Each row comes from the steps of one walk. Every step used is in the known rows, and no mark comes twice. Write the walk behind each row, first mark first.
Known rows
taki/mafe: -.11,.01,-.06,-.12,-.16,.02,-.06,.02,.07,.00,.07,-.13,-.03,-.03,.05,.01,.02,-.01,-.02,.03,-.08,-.02,.01,-.02,-.11,.02,.07,-.08,.09
punasi/ruset/kura/taki/mafe/fupe: -.26,.11,-.21,-.19,-.16,-.01,-.26,-.32,.07,.03,-.43,.03,.06,-.09,-.08,.01,.07,.15,-.29,.31,-.04,.01,.04,-.20,-.14,-.06,.02,-.20,.10
debu/punasi/ruset/kura: -.14,.05,-.08,.11,-.01,-.15,.07,-.05,-.11,.00,-.29,.15,.14,-.03,-.10,.03,.06,-.10,-.12,.03,-.10,.11,-.14,-.38,-.10,-.11,-.05,.03,.07
mapim/kura: .01,.07,-.07,-.07,-.04,-.02,-.06,-.11,.04,-.09,-.17,.06,.05,-.01,.01,.07,-.01,-.12,-.10,-.10,.05,.06,.00,-.09,.03,.01,-.07,.09,.02
ruset/punasi: -.04,-.03,-.02,.03,.04,.06,.03,.00,-.01,.02,.01,-.03,.09,.04,-.05,.05,.02,.04,.06,.06,-.08,.02,-.10,-.21,-.14,-.01,.00,.01,.02
fupe/mafe/taki/kura: -.10,.11,-.05,-.21,-.16,.10,-.17,-.20,-.01,.04,-.09,-.16,-.05,-.03,.11,.11,.08,-.04,-.22,.10,-.06,.03,.16,-.07,-.05,-.13,.03,-.10,.20
kura/ruset/punasi: -.09,-.03,-.16,.07,-.03,-.11,.08,.00,-.08,.07,-.12,-.07,.15,-.02,-.11,.00,-.02,.02,.04,.11,-.20,.03,-.04,-.25,-.11,.00,-.02,.01,-.01
mafe/taki/kura/mapim: -.13,.13,-.03,-.09,-.16,.00,-.28,-.19,-.10,.09,-.24,-.01,-.06,.02,.16,.21,.13,.04,-.29,.13,-.07,.14,.23,-.06,-.05,-.06,-.20,-.06,-.16
livu/fupe/tidif/debu/punasi: -.16,-.04,-.04,.20,.12,.07,-.07,.20,-.02,-.14,-.07,.31,.10,.10,.09,-.15,.01,.04,-.14,.26,-.25,.20,-.16,-.08,.03,-.17,.01,.08,.20
punasi/ruset: -.03,-.01,-.09,-.05,-.06,-.13,.03,.00,-.09,.02,-.17,.00,.06,-.06,.01,-.05,-.01,.03,-.01,.10,-.05,-.05,.01,-.11,.14,-.03,.07,-.05,.00
mapim/kura/taki/mafe/fupe/tidif/debu: -.26,.16,-.31,-.10,-.13,.04,-.34,-.13,.15,-.25,-.35,.17,.04,.08,.17,.01,.05,.14,-.30,.30,-.17,.16,.00,-.02,-.09,-.03,.05,-.05,.11
fozi/debu/punasi/ruset/kura: -.15,.13,-.10,.09,.15,-.11,.05,.01,-.09,-.11,-.35,.20,.12,.03,-.05,-.04,.05,-.02,-.10,.00,-.20,.19,-.18,-.46,.07,-.09,-.13,.10,.15
fozi/debu: -.01,.10,-.01,-.04,.16,.02,-.03,.06,.01,-.10,-.06,.06,-.02,.06,.07,-.07,.00,.08,.03,-.02,-.10,.08,-.04,-.09,.18,.03,-.08,.07,.08
kura/ruset: -.06,.02,-.13,.05,-.06,-.18,.04,.00,-.07,.05,-.13,-.03,.06,-.06,-.06,-.05,-.07,-.01,-.01,.05,-.12,.02,.05,-.03,.02,.02,-.03,.00,-.02
fupe/tidif: -.09,-.05,-.15,.05,.03,-.07,-.01,.15,.02,-.07,.02,.10,.05,.10,.09,.00,.08,-.04,.02,.20,-.08,.11,-.03,.05,-.04,.04,.10,.00,.00
mafe/taki: .00,.10,.01,.03,-.08,.18,-.17,-.14,-.01,.08,-.13,-.07,-.04,.04,.00,.09,.04,.01,-.04,.12,-.02,-.03,.12,.08,-.02,-.09,-.01,-.12,-.05
fupe/mafe/taki/kura/mapim: -.12,.17,-.07,-.25,-.25,-.07,-.25,-.14,-.09,.09,-.09,-.15,-.02,-.03,.17,.22,.14,-.01,-.31,.16,-.10,.08,.27,-.08,-.04,-.09,-.07,-.12,.00
punasi/ruset/kura/taki/mafe: -.19,.10,-.19,-.17,-.24,-.07,-.13,-.24,-.04,.01,-.37,-.07,.05,-.11,-.02,.10,.20,.04,-.18,.17,-.10,.05,.11,-.24,-.08,-.04,.04,-.14,.05
mafe/fupe/tidif/debu/punasi/ruset: -.26,.04,-.22,.18,.07,-.16,-.04,.18,-.06,-.16,-.30,.32,.14,.12,.04,-.17,-.07,.16,-.17,.35,-.28,.10,-.24,-.16,.00,-.13,.10,-.02,.12
rozi/taki/kura/ruset: -.26,.00,-.14,-.03,-.04,-.07,-.06,-.22,-.06,.04,-.28,-.05,.03,-.08,.07,.05,.00,.01,-.23,.12,-.25,.19,.23,-.18,-.04,-.02,-.13,-.03,.03
taki/kura: -.12,-.03,-.01,-.07,.01,-.02,-.05,-.10,-.01,-.05,-.10,.06,-.05,-.03,.11,-.03,.02,.00,-.18,-.06,-.02,.11,.00,-.14,-.06,-.02,-.09,.08,.07
taki/rozi: -.06,-.06,-.09,.06,.02,.10,-.12,.06,-.10,.12,-.07,.01,.03,.01,.14,-.12,-.03,-.06,-.03,-.07,.04,.11,-.02,.03,.01,.06,.04,-.08,.11
mafe/fupe: -.05,.01,-.01,-.03,.07,.04,-.12,-.07,.09,.01,-.05,.10,.00,.02,-.08,-.08,-.13,.11,-.11,.13,.03,-.05,-.07,.03,-.07,-.02,-.03,-.06,.04
rozi/taki/kura/ruset/punasi/debu: -.29,.12,-.12,.01,.11,-.04,-.01,-.23,-.10,.02,-.34,.01,.10,-.05,.15,.05,.05,.17,-.12,.13,-.35,.22,.17,-.49,.09,.01,-.10,.09,.09
rozi/taki/mafe/fupe/tidif: -.35,-.01,-.22,-.09,-.02,.15,-.25,-.01,.23,-.02,-.04,-.01,.04,.10,.10,.03,.02,.11,-.15,.49,-.22,.07,.07,.05,-.19,.03,.15,-.23,.12
tidif/fupe/mafe/taki/kura/mapim: -.14,.16,-.02,-.33,-.23,.11,-.29,-.18,-.02,.08,-.06,-.07,-.09,-.07,.22,.18,.08,.06,-.40,.27,-.08,.10,.26,.04,-.12,-.15,-.13,-.20,.06
ruset/kura: -.08,.03,-.06,.03,.02,-.02,.02,-.13,.06,-.02,-.09,.09,.04,-.01,-.01,.06,.13,-.08,-.11,-.02,.05,.09,-.01,-.05,-.07,.02,-.14,.10,.04
tidif/debu: -.03,.08,-.05,.07,-.02,-.02,.03,.02,-.02,-.13,-.05,.06,-.01,.02,.11,-.06,.04,.11,-.07,-.04,-.08,.05,-.01,.07,.11,-.03,-.07,.11,.04
debu/punasi: -.03,.03,.05,.14,.04,.01,.03,.05,-.08,.00,-.02,.06,.05,.03,-.09,.03,-.06,-.05,.01,-.03,-.10,.07,-.15,-.20,-.16,-.10,.02,-.01,.03
mapim/kura/ruset/punasi/debu: -.07,.18,-.19,.03,.03,-.18,.03,-.13,-.06,-.05,-.36,.11,.19,-.07,.05,.02,-.02,.04,.00,-.02,-.17,.12,.02,-.41,.18,.05,-.08,.19,.07
livu/fupe/mafe/taki/kura/ruset/punasi: -.21,.01,-.11,-.21,-.14,.11,-.22,-.24,-.05,.15,-.24,-.16,.12,-.10,-.04,.01,.00,.02,-.28,.35,-.23,.08,.16,-.28,-.05,-.23,-.01,-.13,.31
rozi/taki/mafe/fupe/tidif/debu/fozi: -.27,-.03,-.27,-.06,-.06,.16,-.13,.05,.21,-.12,-.11,.05,.06,.20,.12,-.01,.19,.11,-.26,.40,-.46,.17,-.04,.03,-.08,.02,.06,-.19,.26
tidif/fupe/mafe/taki/kura/ruset/punasi: -.24,.07,-.15,-.21,-.18,.17,-.15,-.24,-.03,.10,-.16,-.16,.04,-.11,.06,.07,-.01,.04,-.29,.33,-.25,.09,.13,-.19,-.24,-.19,-.05,-.17,.25
debu/punasi/ruset/kura/taki: -.11,.13,-.07,.07,-.03,-.08,-.04,-.21,-.18,.01,-.45,.11,.14,-.05,-.15,.12,.11,-.01,-.15,.11,-.14,.13,-.04,-.43,-.13,-.17,.00,-.07,-.01

Which walk is each row?
-.17,.04,-.22,.00,-.04,.00,-.19,-.20,-.20,.13,-.53,.08,.12,-.07,.08,-.02,.15,-.02,-.20,.07,.01,.18,.09,-.21,.06,.00,.01,-.14,.07 : punasi/ruset/kura/taki/rozi
-.28,.13,-.15,-.05,-.12,-.02,-.22,-.26,-.02,.03,-.44,.08,.10,-.06,-.17,.05,.00,.10,-.29,.26,-.17,.05,-.11,-.42,-.29,-.16,.05,-.20,.13 : debu/punasi/ruset/kura/taki/mafe/fupe
-.23,.13,-.25,.22,-.02,-.15,.00,-.03,-.17,-.19,-.49,.28,.17,.08,.05,.05,.23,.05,-.19,.27,-.28,.26,-.09,-.33,-.05,-.15,.02,.05,.04 : fupe/tidif/debu/punasi/ruset/kura/taki
-.03,.11,.01,.04,.13,.02,.05,-.02,-.03,-.02,-.07,.07,.06,.02,.08,-.01,.05,.15,.09,.03,-.09,.02,-.05,-.30,.12,.04,.03,.11,.07 : ruset/punasi/debu
-.22,.12,-.12,-.01,-.18,-.06,-.10,-.19,-.11,.01,-.38,-.02,.10,-.07,-.10,.13,.12,-.01,-.15,.14,-.19,.11,-.03,-.45,-.24,-.15,.07,-.15,.09 : debu/punasi/ruset/kura/taki/mafe
-.20,-.04,-.13,.15,.06,-.05,-.03,.20,-.11,-.13,-.26,.30,.16,.05,.08,-.21,.01,.09,-.15,.36,-.30,.16,-.16,-.19,.17,-.21,.08,.02,.20 : livu/fupe/tidif/debu/punasi/ruset
-.21,.00,.00,-.08,.03,.11,-.10,-.22,.01,-.01,-.18,-.02,-.04,-.01,.13,.10,.06,.03,-.22,.07,-.12,.18,.16,-.16,-.07,-.04,-.09,-.01,.05 : rozi/taki/kura
.10,.05,.01,-.04,.09,-.01,.09,.03,-.03,.00,-.11,.09,.02,.05,.07,-.02,.15,.03,.01,-.09,-.18,.05,-.05,-.16,.28,.04,.00,.03,.16 : punasi/debu/fozi
-.25,.05,-.07,-.14,-.06,.21,-.24,-.17,.20,.05,-.05,-.11,-.03,.00,.00,.04,-.06,.14,-.17,.28,-.14,-.01,.08,.00,-.18,.00,.04,-.24,.12 : rozi/taki/mafe/fupe
-.11,-.14,-.07,-.01,.09,.08,-.12,.12,.07,-.02,-.02,.20,.06,.05,.05,-.10,.05,.01,-.07,.34,-.06,.08,-.01,.08,.09,-.04,.07,-.03,.13 : livu/fupe/tidif
-.28,-.06,-.21,-.07,-.05,.02,-.19,.09,.20,-.05,.02,.08,.02,.09,.07,-.07,-.04,.07,-.11,.36,-.11,.03,-.09,.07,-.21,.04,.14,-.14,.14 : taki/mafe/fupe/tidif
-.02,.02,-.02,-.24,-.06,.13,.00,.01,.07,.00,.16,-.06,-.03,-.09,.06,-.02,-.04,.03,-.12,.17,-.02,-.02,.03,.11,-.06,-.08,.08,-.13,.21 : tidif/fupe/mafe
-.15,.10,-.11,.06,-.08,-.32,.01,.01,-.18,.06,-.28,.16,.17,-.03,-.06,.17,.14,-.06,-.19,.10,-.13,.16,-.05,-.38,-.09,-.06,-.14,.03,-.12 : debu/punasi/ruset/kura/mapim
-.13,.07,-.16,-.07,-.11,-.31,-.02,-.06,-.11,.05,-.30,.10,.11,-.06,.04,.14,.21,-.01,-.21,.14,-.02,.10,.09,-.17,.08,.04,-.18,.02,-.14 : punasi/ruset/kura/mapim
-.07,.13,-.04,.05,.15,-.12,.02,.13,-.16,-.08,-.25,.11,.08,.03,-.03,-.09,-.08,.07,.02,.03,-.25,.10,-.16,-.40,.14,-.11,.02,-.01,.10 : fozi/debu/punasi/ruset
-.12,.22,-.07,.05,.12,-.06,-.08,-.15,-.16,-.09,-.53,.16,.11,.01,-.09,.05,.10,.07,-.11,.09,-.22,.21,-.08,-.52,.05,-.15,-.08,-.01,.07 : fozi/debu/punasi/ruset/kura/taki
-.13,-.07,-.10,.05,.09,.06,-.08,.14,.05,-.15,-.06,.25,.04,.08,.17,-.17,.08,.09,-.15,.31,-.13,.15,-.02,.14,.20,-.07,-.01,.08,.16 : livu/fupe/tidif/debu
-.20,-.06,-.16,.01,-.02,-.14,.03,-.10,-.10,.03,-.20,-.03,.12,-.06,.00,-.01,-.02,.00,-.14,.05,-.20,.14,-.03,-.38,-.17,-.02,-.11,.08,.06 : taki/kura/ruset/punasi
-.20,.04,-.14,-.05,.08,-.02,.08,-.19,-.10,.05,-.37,.01,.16,.01,.06,.07,.19,.08,-.16,.10,-.50,.24,.08,-.57,.11,.01,-.12,.03,.21 : rozi/taki/kura/ruset/punasi/debu/fozi
.02,.04,-.14,.04,.06,-.15,.17,.03,-.09,.07,-.21,.02,.19,.02,-.05,.00,.13,.06,.05,.03,-.38,.07,-.08,-.40,.16,.04,-.03,.03,.15 : kura/ruset/punasi/debu/fozi
-.08,.04,-.07,.07,-.05,.28,-.29,-.09,-.10,.19,-.19,-.07,-.02,.06,.14,-.02,.01,-.05,-.09,.03,.02,.08,.10,.10,.00,-.02,.04,-.20,.07 : mafe/taki/rozi
-.31,.05,-.26,-.08,-.07,.05,-.29,-.17,.18,-.06,-.24,.14,.04,.06,.00,.07,.16,.07,-.25,.41,-.08,.13,-.01,-.04,-.31,.02,.06,-.14,.10 : ruset/kura/taki/mafe/fupe/tidif
-.22,.05,-.02,-.10,-.05,-.05,-.17,-.15,-.07,.04,-.16,-.02,-.01,-.01,.18,.21,.14,.06,-.28,.12,-.16,.22,.25,-.16,-.05,.00,-.20,-.02,-.13 : rozi/taki/kura/mapim
-.04,-.15,-.11,.01,.06,.09,.00,.18,.05,-.12,-.10,.22,.08,.15,.10,-.15,.21,.00,-.18,.27,-.29,.17,-.12,.06,.22,-.07,-.02,.02,.27 : livu/fupe/tidif/debu/fozi
-.19,-.03,-.14,-.02,-.05,-.20,.00,-.10,-.08,.00,-.21,.01,.02,-.09,.06,-.07,-.05,-.02,-.19,-.01,-.13,.13,.07,-.16,-.04,-.02,-.12,.07,.05 : taki/kura/ruset
-.07,.04,-.21,.00,-.08,-.14,.02,-.10,-.02,-.01,-.27,.00,.20,-.03,-.09,.07,-.05,-.09,-.05,.01,-.15,.09,-.03,-.31,-.08,.02,-.09,.09,.02 : mapim/kura/ruset/punasi
.02,.15,-.04,-.13,-.17,.12,-.14,-.09,.01,.07,.00,-.21,.01,.00,-.01,.12,.04,-.03,-.06,.16,-.05,-.08,.17,.08,.01,-.10,.12,-.19,.12 : fupe/mafe/taki
-.12,.07,.01,-.05,-.08,.17,-.22,-.24,-.02,.03,-.22,-.01,-.10,.01,.11,.07,.05,.00,-.22,.05,-.04,.10,.14,-.04,-.08,-.11,-.10,-.04,.02 : mafe/taki/kura
-.09,.12,-.14,.00,-.03,.02,-.05,-.21,-.13,.10,-.44,.00,.10,.04,.05,.05,.19,.05,-.18,.08,-.40,.18,.05,-.46,.10,-.06,-.13,-.02,.18 : mafe/taki/kura/ruset/punasi/debu/fozi
-.08,.07,-.04,-.14,-.19,.08,-.17,-.14,.00,.01,-.09,-.18,-.04,-.05,.00,.09,.06,.09,-.04,.10,-.10,.00,.11,-.07,-.14,-.04,.11,-.18,.04 : kura/taki/mafe
-.16,.20,-.12,.04,.07,-.30,-.03,.07,-.17,-.05,-.36,.22,.15,.03,.01,.09,.15,.02,-.17,.08,-.23,.24,-.08,-.46,.09,-.06,-.23,.08,-.05 : fozi/debu/punasi/ruset/kura/mapim
-.14,.10,.00,-.28,-.14,.29,-.23,-.24,.06,.04,-.06,-.09,-.12,-.09,.16,.05,.01,.01,-.34,.21,-.06,.06,.16,.04,-.13,-.20,-.03,-.18,.25 : tidif/fupe/mafe/taki/kura
-.20,.17,-.17,.10,.15,.03,-.19,-.09,-.26,.02,-.60,.17,.15,.02,.05,-.06,.08,.01,-.15,.02,-.18,.31,-.10,-.51,.07,-.10,-.03,-.08,.19 : fozi/debu/punasi/ruset/kura/taki/rozi
-.17,.09,-.11,-.11,-.17,.06,-.15,-.26,.06,-.01,-.20,-.08,-.01,-.06,-.03,.16,.19,.00,-.16,.08,-.04,.09,.09,-.13,-.22,-.01,-.03,-.08,.05 : ruset/kura/taki/mafe
.03,.13,-.04,-.11,-.07,.05,-.18,-.25,-.02,-.07,-.33,.05,.04,-.02,-.03,.14,.03,-.02,-.12,-.02,.02,.09,.10,-.16,.00,-.05,-.03,-.01,-.06 : mapim/kura/taki
-.07,.03,-.04,-.14,-.09,.35,-.37,-.08,-.05,.23,-.10,-.10,.04,-.04,.09,-.11,.00,-.07,-.18,.23,.01,.04,.17,.13,.15,-.14,.14,-.29,.33 : livu/fupe/mafe/taki/rozi
-.05,.07,-.20,-.01,-.10,-.18,-.02,-.11,-.02,-.03,-.29,.05,.12,-.08,-.05,.03,-.07,-.12,-.11,-.06,-.08,.08,.06,-.12,.06,.02,-.10,.08,-.01 : mapim/kura/ruset
